Each row comes from the steps of one path. Every step used is in the known rows, and no mark comes twice. Write the path behind each row, first mark first.
In the rows, 128 means zero.
Known rows
dovak-semo-favo-bapubid: [173  67 168 108 130 148 172 106  95 138 102 134 114 123 143 101  92 133
 132 154 111 159 125  94 173 124 127 133 108 127 150 121 100 146 125 176
  98 155 128 158 185  69 129 121 118 107  89 123 105]
pesur-gemi-dovak-semo-favo: [123  74 146 116 125 123 162 127  96 144 125 114 122 136 151 158 110 138
 135 133 122 194 153 129 182 156 142 132 156 113 152 134 106  97 135 145
 156 139 120 143 153 109 121 126 130 139 125 133 106]
pesur-gemi-fedi-bapubid: [116 130 105 144 116  52  86 134  90 136 127  85 143 128 124  90 118 164
 113 128 127 157 130 113  70 138 114 110 163  91 159 134 145 133 129 195
 147 151 146 119 120  97 120 149 142 144 107 142 116]
pesur-gemi-fedi: [121 124 118 141 116  49 101 126  95 126 116  90 127 121 127  94 103 153
 106 114 131 175 144 141  78 144 116 112 160  85 162 145 129 140 135 184
 142 159 144 122 115 119 113 145 124 143 121 148 113]
pesur-gemi-fedi-bapubid-favo-lasapov: [125 120 117 134 120  13  91 130  97 116 126  85 149 112 152  91 119 166
 115 122 129 163 131 113  60 144 109 117 162  89 136 133 134 140 121 188
 128 139 147 135 117  80 122 145 144 116 113 138 133]
buzum-gemi-dovak-semo-favo-lasapov-nivo: [132  61 153 108 119 155 166 123 109 147  87 120 122 131 167 183 103 118
 133 115 118 219 152 136 175 158 151 134 153 100 148 124 103  91 138 111
 196 132 119 145 157 101 141 123 133 136 117 131 140]
pesur-gemi-tules-dabovol: [119 111 165 144 114  63 120 126  92 114 118 100  99 154 120 133  91 138
 138 124 125 137 142 152 135 154 132 140 157 124 105 124 132 121 149 160
 135 122 111 149 148 112 126 133 130 135 113 129 133]
semo-dovak-gemi: [ 98 135 164 145 112 171 130 132 120 149  88 137 112 128 132 145 128 113
 128  56 119 155 139 133 156 144 148 123 126  87 140 166 118 156 110  64
 145 158 141 137 163 118 130 141 155  87 131 160 116]
lodil-gemi-dovak-semo-favo-bapubid: [138  91 146 121 130 212 159 132  96 136 110 119  95 151 174 165 119 142
 144 162 116  99 142 112 151 127 114 134 155 100 152 148 119 124 136 192
 148 142  91 145 180  90 133 116 124 129 106 143 108]
gemi-tules: [143 101 167 133 113 105 127 126 105 125 107 102 112 159 123 109 109 121
 153 129 107 118 148 150 154 134 128 116 126 149  94 126 127 107 143 157
  89 100 110 144 160 110 137 137 155  94 126 128 115]
favo-gemi: [131 120 171 140 109  95 105 119 109 130  78 109 122 125 121 118 106 142
 123 104 117  65 136 103 143 117 125 111 144 105 139 135 118 142 114 137
 139 170 100 117 162 123 124 145 138 136 116 143 100]
tules-dabovol: [143 126 167 137  94 106 113 124  90 114  87 114 107 130 115 161  66 127
 100 106 127  72 124 123 141 133 141 141  98 113 129 128 134 129 138 165
  97 177 112 155 157 132 115 133 135 100  94 152 132]
dovak-gemi-tules: [120 106 153 140 133 151 125 129 113 134 120 109  87 147 138 105 106 128
 153 128 117 156 149 156 147 159 135 123 152 131 110 129 125 112 127  79
 130 111 127 135 163 110 136 158 147  86 115 139 118]
lodil-gemi: [140 132 151 141 104 136 116 137 109 125  84 110 101 142 159 106 113 139
 120 126 121  79 142 134 120 127 117 128 134 117 143 139 130 148 138 206
 141 143  93 123 155 126 122 134 142 132 111 158 108]
tules-gemi-dovak-semo-favo: [117  80 147 116 125 173 160 133 110 150 108 117 100 141 148 170 107 134
 129 137 140  60 152 120 177 149 150 135 157 107 145 130  88  96 122 112
 154 146  91 142 155 114 130 126 129  70 132 129 106]
pesur-gemi: [131 122 155 147 103  50 108 124 100 128 100 101 125 126 135 101 113 137
 116 121 123 181 144 129 147 144 141 120 139 124 142 134 123 126 138 165
 141 153 127 119 144 119 119 147 128 145 114 141 104]
lodil-gemi-tules-dabovol: [131 123 159 140 118 149 123 137 101 109 105 106  76 170 146 142  88 138
 143 125 120  37 134 161 107 135 108 148 151 118 108 128 140 143 150 196
 134 110  81 152 160 119 129 119 144 122 110 144 139]
dovak-gemi-fedi-bapubid-favo: [121 134 102 131 137 103  94 133  94 129 128  97 122 110 138  94 110 161
 120 134 124 145 129 118  71 146 117 115 156  90 142 131 131 135 108 109
 127 139 147 137 128  87 118 162 150  69  98 150 103]
lodil-gemi-dovak: [123 123 143 140 107 179 126 147 103 131 101 103 104 155 165 169 123 135
 133 137 121  78 155 133 138 131 123 125 150 105 143 153 133 110 140 183
 146 140  88 127 157 132 128 130 146 128 126 158 111]
semo-dovak-gemi-fedi-bapubid: [ 84 143 126 146 122 170 111 140 112 156 109 124 128 131 123 136 135 135
 125  64 121 135 130 116  96 141 127 116 149  59 153 166 135 157 105  88
 147 156 159 134 142 108 128 147 166  87 123 158 127]
semo-dovak: [115 133 173 140  96 134 131 132 115 146  75 135 137 131 123 145 127 112
 124  56 116 126 138 120 158 122 145 119 100  97 134 165 120 156 124 128
 108 156 130 141 158 124 127 131 159  96 139 156 117]
lasapov-favo-semo-dovak-gemi-tules-dabovol: [125 160 148 133 148 166 192 116  61 108 143 136  89 135 131 164  88 129
 111 138 116 112 126 155 173 154 117 152 148  95 120 173  85 152 139  73
 118 103  81 176 145 139 139 118 147  95 118 121 118]
lasapov-favo-semo-dovak-gemi: [132 164 140 136 142 158 183 117  65 119 131 137 108 114 141 133 106 131
  98 136 116 147 129 140 182 147 125 136 136  99 146 181  78 159 128  81
 125 120  93 155 142 142 136 128 149  97 117 129  95]
fedi-gemi-tules: [103 102 130 129 116 110 103 127 105 138 104  95 136 158 130 110 106 156
 151 120 109 184 148 153 148 134 118 122 156 148 109 122 130  98 138 178
 136 111 117 130 150 112 136 138 140 110 136 127 122]
dovak-gemi: [128 119 149 142 117 140 114 127 111 138 101 114  99 124 142 104 108 124
 120 122 123 163 142 132 152 153 144 120 138 117 145 135 119 123 120  87
 140 159 135 123 161 117 124 162 138  93 103 153 104]
buzum-gemi: [123 117 153 137  98  83 110 122 109 133  79 102 121 121 125 111 109 126
 115 115 119 167 145 139 146 133 146 118 132 119 137 126 114 121 147 132
 160 145 124 117 138 122 120 146 136 154 107 138 110]
dovak-semo-favo: [162  62 160 101 132 143 177 113 100 140 106 136 118 123 145  98  82 128
 129 123 112 150 133 121 179 141 134 140 106 128 152 106  95 136 125 163
 110 137 121 155 163 102 120 115 138 106 107 130 110]
buzum-gemi-dovak-semo: [ 99  65 136 116 114 133 157 129  99 143 109 102 121 138 140 172 109 126
 131 131 120 181 155 141 170 152 151 120 144 110 157 140  96  85 149 100
 174 140 119 112 144 119 126 148 140 151 115 141 116]
favo-gemi-pesur: [124 124 153 143 112  97 113 126 102 134 111  97 126 117 112 148 147 124
 126 101 111  66 135 102 130 148 116 104 138 102 120  91 117 150 124 135
 144 160  97 114 147 121 129 140 134 134 114 129 104]
dabovol-tules-gemi-dovak: [101  94 103 130 104 136 127 130 105 138  95  98 100 140 151 163  95 142
 151 121 131  40 155 143 173 175 133 126 133 120 160 140 170  90 143 125
 128 196  78 122 158 108 146 130 142  70 150 122 103]
favo-semo-dovak-gemi-fedi: [ 99 147 121 142 124 122 173 102 104 132 105 132 110 126 118 130 109 140
 125 134 127 135 129 150 112 130 114 119 141  49 158 179 106 157 113  90
 136 134 108 124 150 135 114 131 148  86 124 148 130]
pesur-gemi-dovak: [115 109 149 139 103  94 124 134  97 137 112  97 127 137 142 160 126 130
 127 130 123 180 157 131 166 147 148 117 153 114 141 150 126  90 141 144
 148 150 119 126 149 122 122 145 134 140 127 141 103]
bapubid-favo-semo: [170 135 149 118 107   4 167  97  84  86  95 116 129 104 134  99  91 142
 123 180 119 127 134 134 149 111 124 123 103 123  97 140  88 134 136 152
  68 102  77 150 141 111 105 132 142  58 117 132  82]
semo-dovak-gemi-favo: [ 94 133 162 142 113 219 139 128 113 157 106 138 115 120 135 143 125 109
 136  56 117 150 141 133 141 148 143 129 143  86 162 151 112 163 111  63
 129 149 133 153 166 116 123 132 148  83 135 148 121]
dabovol-tules-gemi: [114 106 109 128 101 105 119 121 107 134  82 105  98 134 144 113  87 145
 143 114 132  39 142 143 157 174 128 128 123 130 159 124 169 118 141 140
 122 202  85 120 157 104 141 135 139  74 138 119 105]
tules-gemi-fedi-bapubid: [113 136 107 145 118 100  84 137 102 144 109  85 123 133 118 105 116 163
 108 134 148  22 127 103  65 129 120 111 166  87 151 128 125 133 111 162
 145 158 118 120 120 103 125 147 146  73 111 138 114]
lodil-gemi-dovak-semo-favo-lasapov-nivo: [151  75 156 116 127 212 174 135 106 135  95 126 100 150 200 174 109 134
 138 120 118 132 147 132 143 152 121 145 159  94 152 137 121 118 128 187
 176 129  90 148 168 107 145 108 142 113 118 151 138]
gemi-dovak-semo-favo-bapubid-nivo: [170  68 164 111 124 173 174 122  92 148 116 120 129 133 152 180 105 124
 144 162 114 169 150  97 201 130 145 122 118 116 141 139 118  98 124 154
 127 141 113 159 183  88 134 124 128 129 119 129  99]

Write each row's path
[146 121 180 116 122  40 124 115  91  85 101 108 110 123 123 142  80 146
 142 109 115  52 140 128 130 123 119 135 141 125  64 125 106 144 131 127
  90 109  77 175 148  96 119 134 137  80 123 129  97]
bapubid-favo-gemi-tules-dabovol
[172 102 180 117 103  19 123 120 112  95  83 110 137  99 176 110 103 128
 123 106 118 136 140 123 134 134 132 126  97 125  91 129 102 136 124 161
  58 129 115 159 150  90 120 142 146  57 124 142 122]
bapubid-favo-lasapov
[105 140 147 143 106 164 164 110 106 143 107 119 102 129 125 130 110 141
 131 133 142  33 134 130 124 133 134 130 169  86 166 133  86 153 118 108
 127 131  71 142 160 126 121 118 128  60 135 123 121]
tules-gemi-favo-semo-dovak
[147 148 158 121 104  28 177  99  93  97  88 135 136 105 132 124 102 133
 127 139 119 126 134 135 148 110 126 128  99 106  97 161  87 155 132 127
  73 101  83 157 143 111 107 122 151  55 130 137  90]
bapubid-favo-semo-dovak
[164 126 111 123 121  46  94 130  86 119 104  93 160 111 149 100 105 159
 111 119 120 145 125  97  46 129 109 113 133  89 128 128 146 142 114 200
 105 134 142 151 121  77 134 140 160  58 105 146 126]
gemi-fedi-bapubid-favo-lasapov-nivo
[145 162 148 130 131 140 188 116  64 116 125 135 123 120 134 134 105 127
  97 135 112 126 130 135 185 132 120 134 117 103 143 178  82 159 135 119
 101 122  88 158 142 144 136 119 152 107 125 128  93]
lasapov-favo-semo-dovak
[122  59 155 117 125 124 164 127 109 139 122 112 123 134 174 163 116 134
 137 118 123 194 153 126 173 166 141 136 157 101 151 135 106  97 129 144
 154 143 127 142 160 100 128 127 129 136 125 130 138]
pesur-gemi-dovak-semo-favo-lasapov
[122 142 171 149 112 206 135 124 107 153 104 131 123 118 135 143 127 115
 141  84 117 177 139 112 144 135 146 119 141  89 151 162 125 173 107  80
 141 150 135 155 189  94 131 137 130 112 124 146 112]
semo-dovak-gemi-favo-bapubid-nivo
[154 146 162 128 138 136 123 129  68 117 120 111 118 114 139 123  98 139
  91 108 109  85 136 106 175 138 123 127 148 125 142 151  94 149 125 127
 125 152  95 151 138 134 142 141 136 142 115 127  76]
lasapov-favo-gemi
[139 130 159 127 120  57 101 135  81 110 110 100 137 135 118 130 106 162
 143 138 112  33 117  80 122 115 123 131 143 136  77 107 131 128 119 149
 102 110  92 162 157  64 129 140 168  86  96 123 108]
fedi-bapubid-favo-gemi-tules-dabovol
[132 131 104 139 115  60  86 135  97 144 107  80 148 118 116 103 110 151
 116 124 121 162 133 124  80 129 127 105 147  94 148 124 143 130 132 164
 188 131 138 117 117 102 121 151 146 182 108 138 117]
buzum-gemi-fedi-bapubid-nivo
[142  70 132 108 150 141 155 117 100 149 120 123 129 123 135  98  92 159
 131 121 112  91 122  92 124 131 107 131 150  95 167 103 107 148 107 162
 141 143 122 147 150  83 125 118 144 125 103 126 116]
dovak-semo-favo-gemi-fedi-bapubid
[ 92 123 170 144 123 179 136 134 121 147 104 133 106 149 130 145 131 112
 154  63 113 148 145 151 153 149 141 126 140  98 111 161 118 146 118  56
 136 121 135 145 165 112 137 138 161  83 138 145 127]
semo-dovak-gemi-tules
[ 99 107 133 131 115 116 103 127  97 128 108  98 123 162 119 144  82 159
 140 110 116 148 138 153 140 139 117 138 157 134 107 120 133 102 143 180
 132 122 109 147 151 116 128 129 133 108 126 134 140]
fedi-gemi-tules-dabovol
[ 95  62  96 116 113 143 155 128  99 140 110 101  98 143 154 157  88 148
 154 126 131  47 150 144 175 189 132 133 131 115 172 138 156  90 143 114
 137 192  84 115 159 101 147 131 141  69 141 122 110]
dabovol-tules-gemi-dovak-semo
[113 102  82 122 117  61 102 127 104 121 101  89 117 116 165 108  92 170
 144 111 134  26 133 129  84 173 102 126 140 100 149 123 174 132 127 163
 109 184  98 133 134  68 143 131 152  46 135 116 132]
dabovol-tules-gemi-fedi-bapubid-favo-lasapov
[124 106 159 140 116  60 121 126 102 126 118  98 113 153 131 100 114 134
 147 126 119 171 152 152 142 147 132 122 156 137 109 130 126 118 144 156
 135 108 118 132 148 107 132 138 137 138 125 127 114]
pesur-gemi-tules
[128 143 100 145 123 133  91 147  98 134 112  93 118 142 150  96 119 166
 117 135 122  58 125 118  45 121  91 116 158  82 162 136 154 153 129 233
 150 139 112 120 129 108 124 135 157 133 103 158 119]
lodil-gemi-fedi-bapubid
[145 128 139 132 105 144 170  98  85 128 119 112 121 117 128 101  93 132
 135 172 118 115 132 133 133 125 122 125 137 111 174 121 101 138 130 157
  75 120  84 146 165 126 109 119 136  90 119 126 118]
gemi-favo-semo
[102 121 112 136 104 101 100 133  96 147 116  88 150 123 120 139 147 139
 122 113 112 188 137 128 137 161 115 109 131 123 125  86 126 118 143 186
 146 144 123 116 129 123 123 135 132 117 125 132 113]
fedi-gemi-pesur
[107  68 105 110 121 163 160 125 102 146 101 116  95 139 156 160  84 145
 159 122 128  51 149 143 184 181 129 142 137 120 166 123 156  96 139 124
 134 184  76 142 159  94 144 110 138  70 148 109 107]
dabovol-tules-gemi-dovak-semo-favo
[145  64 157 107 127 189 173 123  92 145 113 120 122 135 149 180 111 124
 142 161 112 151 145  98 194 130 137 125 127 113 144 143 105  92 131 147
 106 152 117 157 181  87 132 122 129  99 111 128 102]
gemi-dovak-semo-favo-bapubid
[159 116 156 129 102  41 100 137 103 117  95  98 160 113 162 101 128 144
 130 133 114 106 119  74 130 123 135 120 109 140  98 112 127 127 111 180
  77 123 124 146 159  64 133 146 174  65  99 133 124]
fedi-bapubid-favo-lasapov
[141  61 149 102 124 185 177 128  98 149 116 122 122 137 151 181 103 122
 140 132 114 142 152 120 197 144 143 131 123 113 151 132 101  86 130 139
 117 136 114 156 163 110 127 120 144  99 128 136 107]
gemi-dovak-semo-favo
[207 154 168 138 129 127 124 122  49 117 128 106 129 109 142 113 105 130
  93 165 109 167 133  88 186 123 133 117 105 144 127 164 119 152 132 169
 107 150 117 159 164  98 151 144 115 152  97 126  67]
lasapov-favo-bapubid-nivo
[ 92 147 126 140 128 137 115 138 107 140 110 127 131 115 131 132 128 137
 127  66 121 140 132 121  92 138 125 119 143  68 134 163 125 165 108  81
 131 138 146 151 135  93 124 144 163  66 126 156 110]
semo-dovak-gemi-fedi-bapubid-favo
[117 121 110 139 132 136 102 125 102 134 120 103 102 115 134 103  97 143
 112 113 128 159 141 146  81 154 119 113 155  78 165 147 129 134 115 107
 138 163 150 124 131 120 118 161 133  90 109 159 113]
dovak-gemi-fedi
[112 109 159 132 110  94 121 123 100 119  99 104  96 152 110 150  86 123
 138 114 118 123 140 164 137 144 137 138 149 122 102 117 122 113 161 124
 152 112 107 148 142 114 125 133 136 145 107 127 140]
buzum-gemi-tules-dabovol
[148 131 161 119 116  28 120 121  93 103 108 100 132  94 129 133 132 132
 126 111 111  85 139 108 128 140 120 112 123 119  80  95 102 155 131 134
 100 123  88 149 133 102 116 136 135  86 121 129  76]
bapubid-favo-gemi-pesur
[119 124 134 132 104 119 154 101  93 131 104 107 117 115 122 109  98 131
 133 158 119 157 138 149 129 133 130 126 159 103 170 115  96 132 146 124
 145 117  92 131 148 123 111 126 127 145 113 121 121]
buzum-gemi-favo-semo
[119 130 121 141 124  96  81 130 101 136 106  90 141 126 110 108 114 168
 119 110 118  40 125  86  68 112 100 101 172  72 154 134 137 147 105 164
 143 166 119 116 137 101 125 147 153 136 108 143 112]
favo-gemi-fedi-bapubid
[111 104 106 128 102 149 126 121  99 142 101 101  98 125 148 112  85 145
 152 111 129  36 142 143 144 176 126 132 140 128 182 111 165 128 143 142
 107 188  79 135 161  97 137 121 134  67 143 111 111]
dabovol-tules-gemi-favo
[ 98 136 152 142 123 134 191 103 101 121 106 139  91 148 115 161  98 132
 143 138 125 102 126 159 146 136 124 140 143  69 118 163 107 147 124  74
 132 113  88 142 170 130 122 123 151  80 119 136 147]
favo-semo-dovak-gemi-tules-dabovol
[183  94 182 133  97  97 122 121 116 126  60 114 137 126 176 122 104 114
 111  93 121 187 135 115 139 148 143 120 110 114 132 133 135 127 111 179
 128 166 132 134 176 110 152 139 144  77 110 151 156]
favo-lasapov-nivo
[101 132 139 134 103 140 163 106 100 139 101 118 121 116 119 130 105 127
 135 125 118 156 136 150 132 130 133 128 159  90 168 131  94 146 143 105
 152 116  96 137 147 123 111 120 134 142 127 122 128]
buzum-gemi-favo-semo-dovak
[107 150 105 139 121  21 125 121  89 119 126 103 147 117 124 106 121 170
 121 134 128 157 127 123  69 129 106 116 164  72 140 154 126 158 125 164
 139 120 124 134 115  93 113 134 150 117 119 138 114]
pesur-gemi-fedi-bapubid-favo-semo-dovak
[157 127 154 145 120 186 119 116  92 142 124 107 106 109 143 104 107 130
 138 153 117 184 137 110 135 140 140 116 153 115 160 129 129 145 114 102
 129 154 130 146 192  83 126 155 108 116  94 136 103]
dovak-gemi-favo-bapubid-nivo
[141  59 173 102 145 154 179 109 100 130 115 137  95 142 132 138  67 145
 143 107 112  77 127 123 159 143 122 154 146 114 131 101  97 142 121 139
 132 126  97 170 168  96 126 107 131 119 108 117 130]
dovak-semo-favo-gemi-tules-dabovol
[ 89 135 116 133 105 165 147 107  95 148 109 117 149 128 126 126 106 158
 140 122 116 181 136 140 133 126 114 128 169 101 175 134 105 136 126 160
 129 128  97 138 156 124 113 115 131 104 142 130 128]
fedi-gemi-favo-semo-dovak
[117 108 111 132 104 153 121 112  94 139  99 100 100 125 143 111  92 148
 155 136 127  45 136 122 141 162 119 128 140 125 175 126 170 137 141 149
  99 203  84 136 177  73 143 126 116  70 127 104 105]
dabovol-tules-gemi-favo-bapubid
[125 127 132 139 125 181 160 103  96 133 128 117  97 116 139 104  95 137
 136 162 122 152 137 142 131 151 130 129 164 101 176 124 101 134 119  78
 124 131 104 138 171 121 112 144 131  83 106 136 118]
dovak-gemi-favo-semo
[149 124 174 122 126 169 125 124 115 150  73 131 121 124 136 172 110 123
 139 104 107  79 147 105 183 113 128 127 158 108 124 118 118 118 114 143
 132 151  85 177 169 116 121 103 133 124 137 121  94]
semo-favo-gemi-dovak
[114  71 141 110 121 155 161 124 103 150 103 112 117 131 142 171 106 122
 136 126 113 180 153 139 183 149 149 129 150 111 149 125  94  90 146 108
 176 132 115 139 142 110 124 125 135 150 119 127 113]
buzum-gemi-dovak-semo-favo
[124 124 133 138 126  89  94 122 108 127  99  98 124 119 116 114  99 156
 112  94 120  59 138 115  75 119 100 104 164  67 155 145 128 151 111 153
 139 173 116 120 132 124 118 147 131 136 121 149 109]
favo-gemi-fedi
